Every row comes from one small tree of marks. The marks that hang from a mark follow it in brackets, in alphabetical order. Every link used is in the known rows. Which tree was each row made from?
Known rows:
sadat[bigib defi loduf[gukoz] sapim]: |  29.4 | -15.1 | -21.9 | -15.2 |   8.6 |   3.2 |  -1.0 | -60.6 | -35.1 |   6.4 |  17.3 |  28.7 |  16.5 | -11.7 | -12.1 |  -4.3 |  10.9 |   4.1 | -41.6 |  14.2 |  -4.3 |
sapim[sadat[bigib defi loduf]]: |  25.0 | -11.1 |  -8.1 | -17.0 |  -2.4 |  -1.6 |  -2.9 | -18.8 | -17.2 |  -0.8 |  17.8 |  -5.4 |  18.8 | -56.2 |  -5.8 |  -3.2 |  22.3 |   9.5 | -22.9 |   9.3 |   3.9 |
bigib[sadat[defi loduf[gukoz[nula]] sapim]]: | -19.2 | -22.5 | -33.3 |  -9.2 |  -5.8 |   6.7 |  12.5 | -41.2 |  20.7 |  -1.5 |   5.9 |  27.2 |  12.6 |  17.3 | -16.4 | -13.0 |   8.0 | -23.3 | -22.1 |  13.0 |  18.1 |
loduf[gukoz[nula[sadat[defi sapim]]]]: | -36.1 | -21.3 | -21.9 |  -7.4 |   7.3 |  24.8 |  16.4 | -34.4 |  -3.3 |   4.1 |   9.9 |  18.5 |  -6.7 |  31.0 |   4.9 |   5.7 |  -8.1 | -20.9 | -24.2 |  14.5 |  27.7 |
bigib[gukoz[nula[sadat[loduf sapim]]]]: |  34.1 | -32.1 |   4.5 |   4.3 |  13.8 |   1.7 |  23.3 |  -3.8 |  -8.3 |  -3.6 |   8.7 |  30.2 |  -0.7 |  25.8 |   4.5 |  -6.6 |  -5.7 | -27.0 | -10.2 |  18.0 |  19.7 |
sadat[loduf sapim]: |  43.3 | -29.1 |  -2.3 |   0.5 |  12.0 |  24.1 |  16.0 | -13.9 |  -9.7 |  -3.9 |  18.6 |  13.8 |  11.4 | -19.2 |   1.7 | -16.8 |   2.7 |   2.2 | -13.8 |   5.7 | -15.7 |
nula[gukoz sadat[bigib loduf sapim]]: |  36.9 | -23.7 |  -0.9 | -21.8 |  -0.8 |  24.6 |   3.4 |   5.9 |  -7.4 |   2.4 |  13.8 |   5.7 |   5.4 |   6.4 |   0.3 |  -0.9 |   6.3 |  11.1 | -23.6 |  19.4 |  -1.3 |
bigib[sadat]: | -14.5 | -19.3 | -15.2 | -10.4 |  -7.5 |   5.0 |  10.1 |   1.5 |  32.3 |  -3.6 |  21.5 |   4.6 | -10.2 |   3.4 |  -8.4 | -17.6 |   8.6 |  -0.6 |   0.5 |  -9.5 |   3.1 |
defi[sadat[bigib[gukoz[nula]] loduf sapim]]: |  53.0 | -30.1 |  12.4 |   3.5 |  -1.8 |  -8.1 |  23.9 | -23.6 | -22.3 |  -9.3 |  18.5 |  30.0 | -13.2 |  -6.9 | -16.7 | -20.6 |  19.3 | -11.9 | -20.6 |  21.3 |  -3.5 |
nula[sadat[bigib defi loduf[gukoz]]]: |  -1.7 |  -5.7 | -14.8 | -23.1 | -13.7 | -10.6 |  -5.7 | -48.7 | -17.5 |   6.0 |  16.9 |   5.5 |   9.2 |  13.3 |  -0.5 |   7.8 |  -5.0 |  11.0 | -27.2 |  16.8 |  13.2 |
sadat[bigib[gukoz[nula]] defi sapim]: |  35.0 | -24.7 |  -7.0 | -10.0 |  21.8 |  -6.8 |  14.1 | -10.4 | -42.4 |   5.2 |  13.2 |  44.4 |   1.6 |  -2.2 | -10.4 |  -5.9 |  14.1 | -24.5 | -35.6 |  14.1 |  11.7 |
bigib[gukoz]: |  20.8 | -24.4 |   1.6 |  -1.0 |  22.8 | -19.5 |  11.2 |   0.9 | -22.2 |  -5.0 |  12.1 |  27.5 |  -7.6 |   9.1 |  -2.8 |  -9.3 |  -4.2 |  -7.8 |  -6.8 |  -4.8 |  12.1 |
dafo[defi]: | -19.5 | -16.5 |  18.1 |  -3.5 |  -0.8 |  21.5 |   9.5 |   7.2 | -12.6 |   0.3 |  31.8 |   8.0 |  -0.1 |   0.8 |   7.1 |  -0.1 | -15.5 | -15.6 | -12.5 |  -7.1 |   6.4 |
bigib[sadat[loduf]]: |   5.8 | -18.8 | -13.5 |  -8.9 | -11.9 |  -4.6 |  10.0 |  -7.6 |  30.3 |  -6.0 |  19.1 |   1.8 |   6.5 |   0.5 |  -9.0 | -19.5 |   8.2 |   1.3 |   0.6 |   1.0 |   1.2 |
gukoz[nula[sadat[bigib defi loduf sapim]]]: |  19.3 | -20.4 |  -5.9 | -13.0 |  -4.8 |  17.4 |  17.7 | -11.0 | -12.9 |   5.8 |  18.5 |   9.0 |  10.9 |   3.0 |   6.0 |  -0.3 |   5.8 | -13.3 | -25.6 |  28.5 |   6.9 |
bigib[gukoz[nula] sadat]: |  -6.5 | -25.1 | -10.0 |  -2.0 |   9.8 | -23.8 |  20.9 |   7.7 |  21.3 |  -5.5 |  12.9 |  29.8 | -11.5 |  29.2 | -13.2 | -17.4 |   7.6 | -32.0 |  -0.5 |   3.6 |  34.0 |
bigib[gukoz[nula] sadat[defi sapim]]: |  -2.7 | -31.2 | -22.0 |  -5.2 |   3.2 |  -6.5 |  16.3 |  -1.0 |   7.9 |  -3.3 |   0.0 |  46.3 |  -2.1 |  22.5 | -18.0 | -14.5 |   9.3 | -40.5 | -17.7 |   4.3 |  20.1 |
dafo[defi[sadat[sapim]]]: | -15.4 | -27.7 |  22.7 |   4.5 | -23.8 |  44.2 |  14.3 |  -7.2 |  -6.3 |  -8.0 |  25.6 |  14.5 | -19.9 |  -6.8 |  -2.5 |  -7.9 |  -7.4 | -17.9 | -17.8 |  -7.9 | -16.9 |
loduf[gukoz[nula[sadat[bigib defi sapim]]]]: | -19.0 | -16.9 | -19.5 | -13.9 |   6.0 |  18.0 |  12.8 | -42.1 | -11.7 |   8.8 |  19.0 |  20.1 |  -8.3 |  22.6 |   0.4 |   4.5 |   2.5 | -14.5 | -31.7 |  17.4 |  25.4 |
bigib[gukoz[nula]]: |  10.4 | -25.4 |   4.0 |   2.7 |  31.3 | -20.0 |  25.6 |  10.7 | -18.6 |  -4.9 |  14.1 |  28.7 |  -6.5 |  19.4 |   0.1 |  -8.5 |  -1.7 | -25.8 |  -5.8 |   9.5 |  32.1 |

Which tree is each row?
|   8.3 | -29.8 | -23.0 |  -9.0 |  -4.2 |  -6.7 |   2.0 | -11.5 |   4.7 |  -3.4 |  -1.9 |  47.3 |  -3.6 |  14.2 | -19.5 | -15.1 |   6.6 | -23.5 | -18.2 |  -9.9 |   0.9 |  bigib[gukoz sadat[defi sapim]]
|  18.2 | -15.8 | -20.1 | -12.0 |  15.4 |   1.6 |  11.7 | -52.5 | -31.3 |   6.4 |  18.3 |  28.2 |  17.9 |  -4.1 | -10.2 |  -4.7 |  12.9 | -11.7 | -40.9 |  27.2 |  14.2 |  sadat[bigib defi loduf[gukoz[nula]] sapim]
|  -8.8 | -16.9 | -10.9 |   0.3 |  18.2 |   6.5 |  15.5 | -31.8 |   8.3 |  -5.4 |  18.1 |  -2.7 |   7.3 | -24.6 |  -1.5 |  -6.3 |  13.6 | -10.2 | -10.1 |  13.5 |  35.0 |  sapim[sadat[loduf[gukoz[nula]]]]
| -10.3 | -25.4 | -26.7 | -13.3 | -14.4 |  21.4 |   6.3 |  -7.8 |  19.1 |  -1.0 |   8.7 |  20.9 |  -1.1 |  -3.3 | -12.4 | -13.9 |   9.7 |  -9.2 | -16.6 |  -7.9 | -10.0 |  bigib[sadat[defi sapim]]
|  27.1 | -25.9 | -11.9 |  -7.1 |   2.7 |  16.3 |   8.9 | -16.2 | -23.5 |  -3.0 |   6.5 |  18.8 |  22.8 | -18.8 |  -0.9 |  -7.4 |  -1.7 |  -1.8 | -24.0 |   9.8 | -14.5 |  sadat[defi loduf sapim]
|  44.9 | -25.4 |   7.6 |  -3.2 | -15.7 |  15.6 |  15.2 | -28.3 | -14.3 |  -8.1 |  23.8 |   8.9 | -12.2 | -28.4 | -12.3 | -20.1 |  19.4 |  12.9 | -20.3 |  11.3 | -28.5 |  defi[sadat[bigib loduf sapim]]
|   4.8 | -30.2 |  -5.4 |  -2.8 |  10.2 |   2.4 |  18.6 |   1.4 | -16.7 |  -1.0 |   2.4 |  34.6 |  -5.3 |  28.9 |   3.2 |   0.3 |  -8.8 | -32.7 | -17.7 |  12.0 |  22.9 |  bigib[gukoz[nula[sadat[defi sapim]]]]
|  13.2 | -23.7 | -10.9 |  -4.1 |  -3.6 |  29.2 |   7.7 | -45.7 |   4.9 |   0.1 |  13.9 |  13.6 |  -1.0 |  15.1 |   5.6 |  -3.4 |  -8.4 |   1.9 | -16.6 |   7.6 |  -0.1 |  nula[sadat[loduf[gukoz] sapim]]
|  -4.5 |  -8.2 | -17.3 | -14.1 |   8.0 |  -8.0 |   3.6 | -41.1 | -13.7 |   1.3 |  17.3 |   2.1 |  15.9 | -35.7 |  -8.1 |   1.2 |  22.9 |  -6.5 | -28.7 |  20.5 |  33.2 |  sapim[sadat[bigib defi loduf[gukoz[nula]]]]
|  18.6 | -14.9 | -17.9 | -19.0 | -11.3 |  13.3 |  -4.0 | -57.5 | -18.5 |   7.4 |  14.7 |  17.6 |   7.8 |   7.2 |  -2.1 |   4.3 |   0.2 |   6.0 | -35.6 |  14.8 |  -2.7 |  nula[sadat[bigib defi loduf[gukoz] sapim]]
|  44.8 | -23.8 |  -9.4 | -13.2 |  16.2 |  -6.9 |   0.7 | -18.3 | -46.7 |   4.6 |  11.6 |  44.3 |   0.9 |  -9.9 | -13.1 |  -5.8 |  11.5 |  -7.9 | -36.3 |   1.5 |  -7.0 |  sadat[bigib[gukoz] defi sapim]
|  56.7 | -23.7 |  -4.4 |  -8.3 |  18.5 | -16.7 |  14.1 | -20.0 | -45.3 |   2.2 |  11.3 |  43.2 |  19.9 |  -5.2 | -11.8 |  -8.1 |  12.8 | -21.9 | -35.0 |  26.1 |   9.1 |  sadat[bigib[gukoz[nula]] defi loduf sapim]
| -50.8 | -14.4 | -19.7 | -11.0 |   4.9 |   4.6 |  15.7 | -28.1 |  -3.3 |   3.0 |  12.0 |   8.3 |  -6.5 |  36.5 |   6.9 |   9.0 | -13.1 | -17.0 | -18.6 |  15.4 |  39.4 |  loduf[gukoz[nula[sadat[defi]]]]
|  49.4 | -25.6 |   2.7 |  -9.8 |   3.0 |  13.7 |   5.2 | -16.1 | -15.7 |   5.0 |  20.6 |  28.6 | -17.1 |   7.3 |  -0.2 |  -5.2 |   5.9 |  -1.4 | -20.7 |   1.0 |  -6.0 |  nula[sadat[bigib[gukoz] sapim]]
|  13.2 | -25.6 | -12.2 |   3.5 |  25.3 |  18.1 |  23.9 | -40.1 |  -6.4 |  -1.2 |  18.0 |  22.8 |   8.3 |   6.4 |  -2.4 | -11.5 |   2.8 | -16.1 | -20.4 |  19.8 |  15.9 |  sadat[loduf[gukoz[nula]] sapim]
|  -9.9 | -15.5 | -21.8 | -15.9 | -20.6 | -11.4 |   3.6 |  -9.0 |  17.8 |  -5.0 |   9.2 |   6.4 |  16.6 |   0.2 | -11.3 | -12.5 |   3.1 |  -2.6 |  -8.7 |   3.5 |   2.6 |  bigib[sadat[defi loduf]]
|  18.2 | -23.2 |  -0.7 |  -0.5 |  -4.1 |   9.9 |  21.5 | -52.8 | -11.6 |  -5.8 |  25.0 |  17.1 | -15.4 |  -5.5 | -15.3 | -16.5 |  19.7 |  -2.8 | -26.1 |  22.7 |   0.7 |  defi[sadat[bigib loduf[gukoz[nula]] sapim]]
|  26.4 | -26.5 |   6.0 |  -4.7 | -12.4 |  25.0 |  14.8 | -19.2 | -12.8 |  -5.9 |  27.7 |  10.1 | -28.4 | -24.4 | -11.9 | -17.8 |  20.3 |  10.4 | -20.0 |   0.8 | -26.8 |  defi[sadat[bigib sapim]]
|  20.0 | -21.4 |  25.9 |  -1.4 | -28.1 |  29.4 |   8.8 | -22.4 | -16.9 |  -4.9 |  34.3 |  13.7 |  -6.5 | -17.8 |  -8.1 | -11.1 |   4.9 |  -8.3 | -25.8 |   4.9 | -21.5 |  dafo[defi[sadat[bigib loduf sapim]]]
|   2.7 | -27.7 | -12.1 | -20.5 |  -9.5 |  23.9 |   2.9 |  11.8 |  -9.7 |  -2.7 |  -8.6 |   9.1 |  17.9 |  16.1 |   3.8 |   7.0 | -11.7 |  -0.3 | -24.1 |  18.6 |   1.5 |  nula[gukoz sadat[defi loduf sapim]]
|  49.0 | -16.0 |   8.3 | -12.0 |  -2.3 | -20.2 |   2.8 | -18.3 | -17.4 |   1.0 |  20.0 |  14.4 |   0.8 |  12.4 |   1.3 |  -3.0 |  -0.1 |   6.5 | -13.0 |  12.7 |   6.7 |  nula[sadat[bigib[gukoz] loduf]]
|  -2.0 | -25.6 | -11.8 | -12.2 | -12.9 |  35.5 |   6.9 |  -7.2 |  -5.9 |   2.2 |   7.3 |   9.7 |  -3.6 |   5.3 |   9.1 |   3.5 | -10.2 |  -2.7 | -19.9 |  -0.4 | -11.0 |  nula[sadat[defi sapim]]
|  -0.8 | -20.2 |   3.5 |  -3.6 |   1.3 |   9.3 |  26.6 |   5.3 |   7.5 |  -2.1 |  20.3 |  -5.6 |   3.9 |  17.5 |  14.3 |  -2.6 |  -7.6 | -12.1 |  -2.0 |  24.1 |  23.5 |  gukoz[nula[sadat[loduf]]]
|  66.7 | -22.7 |  -5.4 | -11.7 |  11.4 | -17.5 |   0.5 | -28.2 | -49.2 |   1.9 |   9.3 |  42.9 |  19.1 | -14.4 | -12.9 |  -9.2 |  10.8 |  -4.5 | -35.6 |  12.6 |  -8.4 |  sadat[bigib[gukoz] defi loduf sapim]
|   6.4 | -23.8 | -26.9 |  -5.0 |  -4.3 |  13.7 |   7.1 | -47.1 |  29.6 |  -2.8 |  16.1 |  23.1 |   1.8 |   7.1 | -16.7 | -19.8 |  11.8 |  -4.6 | -13.2 |  -0.9 |   0.0 |  bigib[sadat[loduf[gukoz] sapim]]
|   4.9 |  -7.2 | -18.6 | -16.9 |   2.3 |  -7.0 |  -7.6 | -49.3 | -16.8 |   1.1 |  16.4 |   3.0 |  14.7 | -42.2 | -10.3 |   0.9 |  20.8 |   8.0 | -29.6 |  10.2 |  17.1 |  sapim[sadat[bigib defi loduf[gukoz]]]
|  25.7 | -32.3 | -14.4 |  -2.1 |   3.4 |   0.3 |   9.1 |  -9.4 |  17.2 |  -4.9 |   9.1 |  43.7 | -13.8 |  13.0 | -17.5 | -22.0 |  11.2 | -19.0 |  -8.4 | -12.6 |   0.4 |  bigib[gukoz sadat[sapim]]
|  28.0 | -29.5 | -19.8 |  -7.7 |  -8.4 | -16.0 |   1.7 | -20.4 |   3.0 |  -6.3 |  -3.6 |  45.4 |  12.7 |   9.6 | -20.7 | -17.6 |   6.4 | -19.6 | -17.7 |   0.1 |  -0.4 |  bigib[gukoz sadat[defi loduf sapim]]
| -34.2 | -19.0 | -11.9 | -26.0 |  -8.0 |  10.5 |   1.2 |  28.3 |  -8.1 |  -1.5 |  -3.1 |  -2.9 |   1.9 |  26.5 |   6.5 |  13.5 | -17.4 |   2.5 | -15.9 |  10.3 |  17.5 |  nula[gukoz sadat[defi]]
|   2.1 | -20.9 |  -7.3 | -14.5 |  -1.3 |  26.8 |  18.5 |  -3.2 | -11.2 |   8.0 |  21.1 |  10.9 |  -3.6 |   5.6 |   6.7 |   2.3 |   6.0 | -16.1 | -26.1 |  18.9 |   9.7 |  gukoz[nula[sadat[bigib defi sapim]]]
|  24.5 | -31.6 |   6.4 |   4.3 | -16.7 |  22.9 |  19.9 | -18.2 |  -4.2 | -13.9 |  13.0 |   7.9 | -10.9 | -18.5 |  -7.6 | -20.1 |   5.6 |   5.1 | -11.1 |   6.5 | -25.5 |  defi[sadat[loduf sapim]]
|  -4.0 | -22.7 | -22.3 |  -3.6 |  16.4 |  10.2 |  17.1 | -43.0 | -19.2 |  -0.6 |   6.1 |  26.3 |  19.5 |   7.1 |  -4.2 |  -4.0 |  -2.0 | -19.6 | -30.6 |  22.1 |  17.1 |  sadat[defi loduf[gukoz[nula]] sapim]
|  40.3 | -13.0 |   0.3 |  -9.7 |   5.6 |   5.6 |   2.5 | -15.0 |  -4.6 |  -1.4 |  27.5 |  -9.5 |   9.1 | -57.2 |  -3.5 | -10.7 |  27.6 |  14.0 | -14.0 |   6.3 |   2.9 |  sapim[sadat[bigib loduf]]
|  33.8 | -11.7 |   4.2 | -16.0 |  -9.9 |   2.7 |   5.4 | -16.3 |  -5.5 |   3.6 |  29.4 |  -6.4 |   1.9 |  -2.1 |   7.3 |  -2.8 |   1.9 |  16.2 | -11.4 |  14.0 |  -1.6 |  nula[sadat[bigib loduf]]
|  34.5 | -24.3 |  31.5 |   1.7 | -20.7 |   8.6 |   7.7 | -25.8 | -27.6 |  -6.9 |  26.0 |  32.4 |  -8.7 |  -5.8 | -13.5 | -11.1 |   2.2 | -18.0 | -26.7 |   4.5 | -13.9 |  dafo[defi[sadat[bigib[gukoz] loduf sapim]]]
|   1.2 | -15.2 |  -1.8 | -27.5 |   1.0 |  10.3 |   2.4 |  21.6 |  -7.0 |   3.6 |  17.8 |  -5.8 |  -9.6 |  17.0 |   2.7 |   5.5 |   1.7 |  13.4 | -16.4 |  11.3 |  13.1 |  nula[gukoz sadat[bigib]]
|  33.7 | -12.8 |  -0.1 | -19.2 | -11.2 | -27.3 |  -3.2 | -18.9 | -30.2 |   2.3 |   9.7 |  17.7 |  10.0 |  11.0 |  -1.2 |   4.4 |  -4.6 |   2.5 | -22.3 |  15.3 |   6.9 |  nula[sadat[bigib[gukoz] defi loduf]]
|  12.2 | -10.9 |  -8.6 |  -7.0 |  17.1 |  -0.7 |   9.6 | -39.8 |  -1.6 |   0.6 |  26.3 |  -0.7 |   5.3 | -35.4 |  -6.8 |  -6.3 |  27.2 |  -2.7 | -19.1 |  17.5 |  31.1 |  sapim[sadat[bigib loduf[gukoz[nula]]]]
